Every row comes from one small tree of marks. The marks that hang from a mark follow it in brackets, in alphabetical order. Every link used is in the known rows. Which tree was each row made from?
Known rows:
sume[savad]: [ -0.1  -7.2   0.9 -13.5   1.0  -1.2  22.0   6.6  -9.6  -1.8 -10.7  12.3
  -5.6  -0.5  -0.9   9.2  -9.4   2.5  -5.2  -7.5 -15.9  -4.1]
sume[rutamo[nevu] savad]: [ 24.7   4.5   4.7 -16.5  -1.4  -2.7  41.9  18.1  -5.3  -2.5 -10.5   9.8
 -10.0   4.2   2.2   5.1 -18.1   1.2 -12.0  -1.0 -29.4  -3.7]
riro[sume timi]: [ -3.0   9.7  -6.8   2.4 -19.2  -0.2   9.3  -1.5 -15.8   3.9   7.6  -1.8
  -3.4  12.1  -3.2  14.5 -10.7  -4.8   2.1  -3.7  25.8  -1.6]
sidamo[riro]: [ -9.4  12.0  -0.6  -2.7  -4.4   0.5   1.5  10.3  -7.9  12.6  -4.3  -4.7
   4.3   3.5   1.0   8.9 -11.6   1.5 -10.8   4.3  24.1  13.5]
nevu[rutamo[pibeba sume[riro savad]]]: [  4.4 -14.8  10.3  -7.0 -14.2  -3.1   5.5   7.4 -19.7   9.4 -12.5  34.4
 -11.2  -5.1   5.8  13.9 -15.0  -6.4  -4.7  21.7 -16.5 -12.0]
savad[sume[rutamo]]: [  6.3 -11.6   0.8 -12.9  -0.9   4.7  20.4  -9.2  -5.3  -2.6  -5.9  29.3
  -4.5  13.3   7.2  -0.9 -14.1   4.2  -2.4  28.8 -12.9   6.7]
dosem[nevu[rutamo[pibeba]]]: [ 11.4 -26.6  -0.8   3.6 -12.8  -2.3  -1.7  -4.5 -13.9  -9.3 -10.6  45.7
 -11.1  -5.9   7.6   8.2 -17.4   1.7  -0.1  12.1   9.2   7.2]
sidamo[riro[sume]]: [ -4.6  18.5  -3.2  -1.2 -20.4   5.8  -0.1  14.1 -11.6  16.0   6.5   3.7
   5.4   8.4  -1.0  11.7 -13.9   5.0  -7.4  -0.1  35.3  13.1]
lebu[savad]: [  5.8  -6.4  -2.1 -13.0  -7.8  -1.8   3.6   2.6 -14.0   4.8   4.3  10.0
 -12.7  -1.8   4.4  15.4  -8.7   4.6   0.5   8.8  -7.6   0.1]
sidamo[riro[sume[rutamo savad] timi]]: [  2.4  34.3  -0.2  -9.4  -9.2  -0.4  12.7  15.9 -18.6   5.1   5.0  -7.7
   0.6  22.3  -7.7  10.5 -14.9   1.1 -15.7  -5.0   3.3   1.5]
lebu[savad[sume[riro rutamo]]]: [  7.2 -23.5   2.6 -21.0  -6.5   2.5  -2.6   1.8 -14.8  12.2  15.1  46.7
 -13.0  11.4  10.2   0.3 -13.1   5.3   1.0  35.6 -32.9  -1.9]
sidamo[riro[sume[savad]]]: [ -4.2  14.8  -0.8  -7.9 -15.9   4.6  10.0  17.2 -14.4  13.0   4.0   3.9
   4.4   9.6  -4.2  11.9 -12.9   8.4  -8.9  -8.6  13.9   5.8]
rutamo[sume[riro[timi] savad]]: [ -2.6 -19.2   6.2  -8.9 -12.2  -7.9  14.4  11.1 -17.7  16.8  -8.9  12.4
   6.0   0.5  -1.3  10.1  -8.6  -6.6  -3.4  18.0  16.0 -15.5]
sidamo[riro[sume[rutamo]]]: [  7.9  29.2  -0.6  -7.3 -16.9   5.5   5.7  20.0 -11.8   8.9   6.1  12.9
  -0.2  15.3  -0.4   8.0 -17.5   3.4 -14.1   8.1  20.6  15.0]
savad[sume[riro]]: [-13.1 -32.8   0.4  -7.1  -7.7   4.5  -1.9  -5.0  -7.6  17.4   4.4  43.3
   0.1   5.3   8.9  -4.0 -11.2   0.6   6.3  25.3  -4.0   1.0]
riro[sume]: [  3.7  -0.7  -4.3  -2.7 -22.2   4.5   9.9   6.9 -11.1   6.6   4.8  21.1
  -4.9   4.9   1.8  11.9 -12.7   1.5   1.8  -0.7  22.4   5.5]
sume[riro rutamo[nevu pibeba]]: [ 16.6   7.4   7.8  -0.3 -19.8   1.1   7.9  21.0  -9.0   9.9  -1.6  39.9
 -13.2   5.3   9.7   1.7 -21.8 -10.4 -10.0  38.6 -20.0  -4.2]
riro[sume[rutamo[pibeba] savad] timi]: [ 11.3  27.2   1.2  -4.6 -20.1   2.0  19.0   3.7 -22.1 -10.2  -2.5  12.0
 -11.1  22.9  -5.2  15.5 -14.7  -3.8  -9.8  14.0 -23.5 -12.0]
nefe[sidamo[riro[timi]]]: [-15.7   9.7   3.2   2.9  -4.5  -6.0 -15.8  13.9 -14.5   2.5 -11.2 -10.8
  -0.5  10.1  -2.0  10.9 -11.2 -11.2  -6.8  -4.5  55.3  10.1]
savad[sume]: [ -7.5 -23.0  -1.8  -6.2  -6.3   5.0  15.8 -16.3  -5.5   4.7  -4.5  19.2
   2.7   6.4   6.5   3.6  -9.5   4.7   5.9  20.5   0.4   4.7]
nefe[sidamo[riro[sume timi]]]: [-11.8  12.6   1.1   4.8 -18.6  -1.8 -17.2  16.9 -18.3   7.3  -1.2  -1.5
  -0.3  15.4  -3.4  13.1 -13.3  -7.9  -3.4  -8.3  66.2  10.7]
savad[sume[riro[timi] rutamo[pibeba]]]: [ -6.4  -6.5   4.2  -1.9 -10.5   3.3  -2.0  -9.8 -15.4   3.9   0.9  40.4
  -6.3  21.2   6.5  -1.3 -14.4  -8.0  -2.6  49.8 -30.3  -7.3]
rutamo[nevu pibeba sume]: [ 17.3  -3.2   8.1  10.1 -39.1   0.9  31.5   0.9  -8.9  11.8 -22.2  -5.1
   8.3  -7.2   6.3  21.6 -15.1  -3.4  -1.1  45.5  32.1  -7.4]

Write each row's tree:
[ -5.4 -14.1   1.4  -9.8  -0.4  -0.2   2.2  -4.7 -11.3   7.8   5.6  34.2
  -5.1  18.6   6.1  -6.0 -13.8  -5.9  -1.9  31.0 -16.9  -2.4]
savad[sume[riro[timi] rutamo]]
[ -6.0   6.6   2.7   0.5 -20.9   2.7 -14.3  23.7 -13.9   9.5  -3.2  16.3
  -1.1  10.5   0.4  11.1 -14.7  -3.1  -3.6  -4.8  63.8  16.1]
nefe[sidamo[riro[sume]]]
[  2.9 -27.0   8.2 -13.1 -14.6  -2.8  15.1  17.7 -13.9  18.7 -10.7  29.8
   4.8  -6.0   2.6   8.0 -10.2  -1.0  -4.2  21.0  13.6 -10.2]
rutamo[sume[riro savad]]
[ 24.0  14.3   8.0  -7.8 -12.8   0.7  35.5  12.9  -9.9  -6.9 -16.4  13.2
 -11.8   6.8   2.6  10.6 -18.9  -1.5 -12.9  21.3 -42.2  -9.0]
sume[rutamo[nevu pibeba] savad]
[ 16.4  29.7   0.4  -3.4 -22.2   4.1  16.6  22.9  -8.4  15.7   7.5   1.8
   1.6  12.2   1.3   8.1 -20.5   3.7 -12.9   4.8  24.7  13.4]
sidamo[riro[sume[rutamo[nevu]]]]
[ -4.1  -9.1   9.5   0.2 -25.3  -3.7   8.6   5.3 -22.7  12.2 -16.3  15.4
   3.9   3.2  -0.8  16.3 -10.0  -8.4  -4.6  41.0   1.0 -21.3]
rutamo[pibeba sume[riro[timi] savad]]
[ 14.3  14.6   7.0 -12.9  -4.8   2.1  23.5   9.6 -14.2 -15.6 -17.0  28.2
 -14.0  10.8   1.0  10.1 -14.9  -0.9 -14.4  25.0 -44.9  -6.8]
sume[rutamo[pibeba] savad]
[  1.3  11.4   7.1  -8.7  -3.9  -3.6   2.1  14.3 -20.7  -2.8  -4.6  33.3
 -14.0  16.7  -0.1   4.3 -15.2 -12.1 -14.0  29.4 -49.8 -17.0]
sume[riro[timi] rutamo[pibeba] savad]
[  8.3  32.6   4.2  -7.7 -21.1   7.6  12.4  18.4 -17.6   2.3  -1.1  17.0
  -2.2  18.6  -3.0  12.9 -17.6   5.4 -16.6  14.9 -13.0   4.3]
sidamo[riro[sume[rutamo[pibeba] savad]]]
[ -4.7  -5.8   7.1   8.2 -29.6  -2.7  -1.0   2.0 -19.6  14.2 -12.2  14.3
   4.8   2.7   3.0  15.5 -11.0 -12.3  -2.2  52.3  23.5 -13.4]
rutamo[pibeba sume[riro[timi]]]
[ 12.1   3.9   5.4 -12.2  -0.3  -8.4  19.4  23.3 -12.1  10.2   2.5  16.6
 -10.7   9.7   0.9  -0.6 -17.7  -9.5 -11.5   3.8 -31.1 -13.9]
sume[riro[timi] rutamo[nevu] savad]
[ 25.4  20.6   1.7   1.7 -34.9   7.1  23.9  11.7 -11.0   2.2   0.3  23.9
  -9.6  11.6   4.4  13.4 -21.2  -2.1  -5.9  25.6  -0.9   1.4]
riro[sume[rutamo[nevu pibeba]]]
[ 20.2 -14.0   1.6 -16.2 -11.0   2.1  22.9  -5.1  -9.5   7.0   7.5  17.1
  -9.3   8.1   9.2   7.7 -15.2   9.2   1.4  27.4 -23.9  -0.5]
lebu[savad[sume[rutamo[nevu]]]]
[ 12.8 -13.3   0.8 -20.4  -4.7   2.8  12.5  -8.2 -12.8   0.0   5.1  25.8
 -11.5  11.3   7.6   6.4 -12.0   9.6  -0.1  30.1 -27.9   1.5]
lebu[savad[sume[rutamo]]]
[-12.6  -9.1   1.1  -9.7   2.2  -7.0   2.3  11.3 -16.1   9.4   2.7  16.6
  -5.8   5.3  -1.9   3.6  -9.4  -8.0  -4.9  -3.0 -18.8 -13.8]
sume[riro[timi] savad]
[ 22.8  18.4   5.3   0.7 -18.6   1.5  25.1   8.1  -6.5  -4.2 -12.0  13.5
 -10.1   5.5   6.9   9.9 -19.8  -5.5 -10.6  33.1 -15.9  -0.3]
sume[rutamo[nevu pibeba]]
[ 26.7  16.9   4.2  -5.8 -29.7   6.2  34.9  15.2 -14.0  -1.2  -2.8  22.8
  -9.9  12.8   0.7  13.6 -20.3   2.0  -8.4  13.7 -26.5  -7.1]
riro[sume[rutamo[nevu pibeba] savad]]
[ 19.7 -36.2   5.5  -2.7 -19.7  -3.8  16.9  -2.2 -18.1  -4.5 -21.8  43.1
  -1.5  -8.8   4.5  14.3 -16.5   6.3  -0.8  21.2  14.5  -1.7]
dosem[nevu[rutamo[pibeba sume[savad]]]]
[  8.3   3.3   9.0 -13.7  -7.1   1.3   5.0  21.2 -16.2  -1.4  -6.2  53.1
 -15.9   9.9   3.8   1.6 -16.9  -5.8 -14.5  29.7 -52.7 -10.7]
sume[riro rutamo[pibeba] savad]
[ 15.3 -21.0   3.2 -17.1 -13.1   1.3   8.0   4.7 -11.4  18.8  15.5  38.2
 -11.1   8.6  11.8   0.8 -16.3   4.7   1.7  33.1 -29.4  -3.8]
lebu[savad[sume[riro rutamo[nevu]]]]
[  5.8  -6.3   8.4  13.4 -38.6  -4.2  13.7   5.4 -14.9  24.2 -11.5  -0.3
   7.7  -1.6   5.1  16.3 -14.8 -13.2  -0.9  48.6  28.0 -16.3]
rutamo[nevu pibeba sume[riro[timi]]]
[ 18.9 -33.8   3.6   3.7 -23.4  -3.5   8.5  -5.3 -15.9  -3.0 -18.7  42.6
  -1.5  -9.6   7.3  14.0 -17.1   3.4   0.5  27.6  33.7   4.1]
dosem[nevu[rutamo[pibeba sume]]]
[  0.7 -22.0   3.1 -13.8  -2.8   4.1   3.7   1.5  -7.5   9.6   4.3  54.9
  -6.1  13.2   9.9  -8.3 -15.2  -0.7  -1.8  33.4 -18.1   2.7]
savad[sume[riro rutamo]]
[ 18.3  -4.1   7.0 -17.5  -2.9  -3.8  23.6  30.0  -7.8  11.6   1.8  37.9
 -12.3   3.4   5.3  -3.0 -19.9  -4.7 -12.2   6.7 -34.7  -7.5]
sume[riro rutamo[nevu] savad]
[ 10.4  29.8  -1.2   3.3 -25.4   2.6   9.4   0.7 -20.0  -6.7   1.3  12.2
 -11.0  21.2  -1.9  14.9 -15.9  -8.0  -7.4  24.9  -2.2  -4.0]
riro[sume[rutamo[pibeba]] timi]
[ 11.8  18.8  -1.3 -12.2  -9.7  -1.7  23.3   9.4 -18.7  -6.2   3.8   7.9
  -9.9  19.8  -5.8  10.6 -14.0  -2.2  -8.9  -6.4 -11.7  -7.3]
riro[sume[rutamo savad] timi]
[ 18.6   8.3   0.7 -17.8 -12.6   4.0  26.4  17.0 -13.9  -4.1   1.8  31.7
 -11.5  13.0  -1.2   8.1 -16.0   4.3  -8.5  -1.0 -15.8  -0.5]
riro[sume[rutamo savad]]
[  2.2   6.7   1.5  -8.5   2.1  -6.3  -4.2  16.0 -13.1   3.9   5.0  29.4
 -12.6  12.4   3.2  -1.9 -15.0 -14.0 -11.0  18.5  -8.9  -2.6]
sume[riro[timi] rutamo]
[  5.8  12.7   6.8 -11.3 -12.8   2.2  -0.5  31.7 -16.7   0.0  -5.4  25.7
  -7.5  16.4  -2.4   8.0 -17.6  -0.2 -12.3  -6.8  30.2  11.3]
nefe[sidamo[riro[sume[rutamo savad]]]]
[ -5.7   2.7   4.9  -6.2 -17.0   1.9  -4.7  26.2 -16.6   6.7  -5.1  16.3
  -1.3  10.4  -2.9  11.2 -14.2   0.1  -5.6 -13.0  43.9   9.7]
nefe[sidamo[riro[sume[savad]]]]
[ -0.4  22.1   3.1  -1.0 -14.5  -1.9 -11.8  22.3 -17.8   1.1  -1.8   6.2
  -5.0  21.6  -2.7   9.6 -16.5  -9.3  -9.7  -0.8  53.8  11.4]
nefe[sidamo[riro[sume[rutamo] timi]]]
[-10.6 -26.6  -1.6 -11.0  -8.7  -1.1  -7.9 -10.0 -18.3  17.5  16.9  22.1
  -6.4   9.8   6.3   6.1  -8.0   1.6   7.5  24.2 -17.4  -9.0]
lebu[savad[sume[riro[timi]]]]
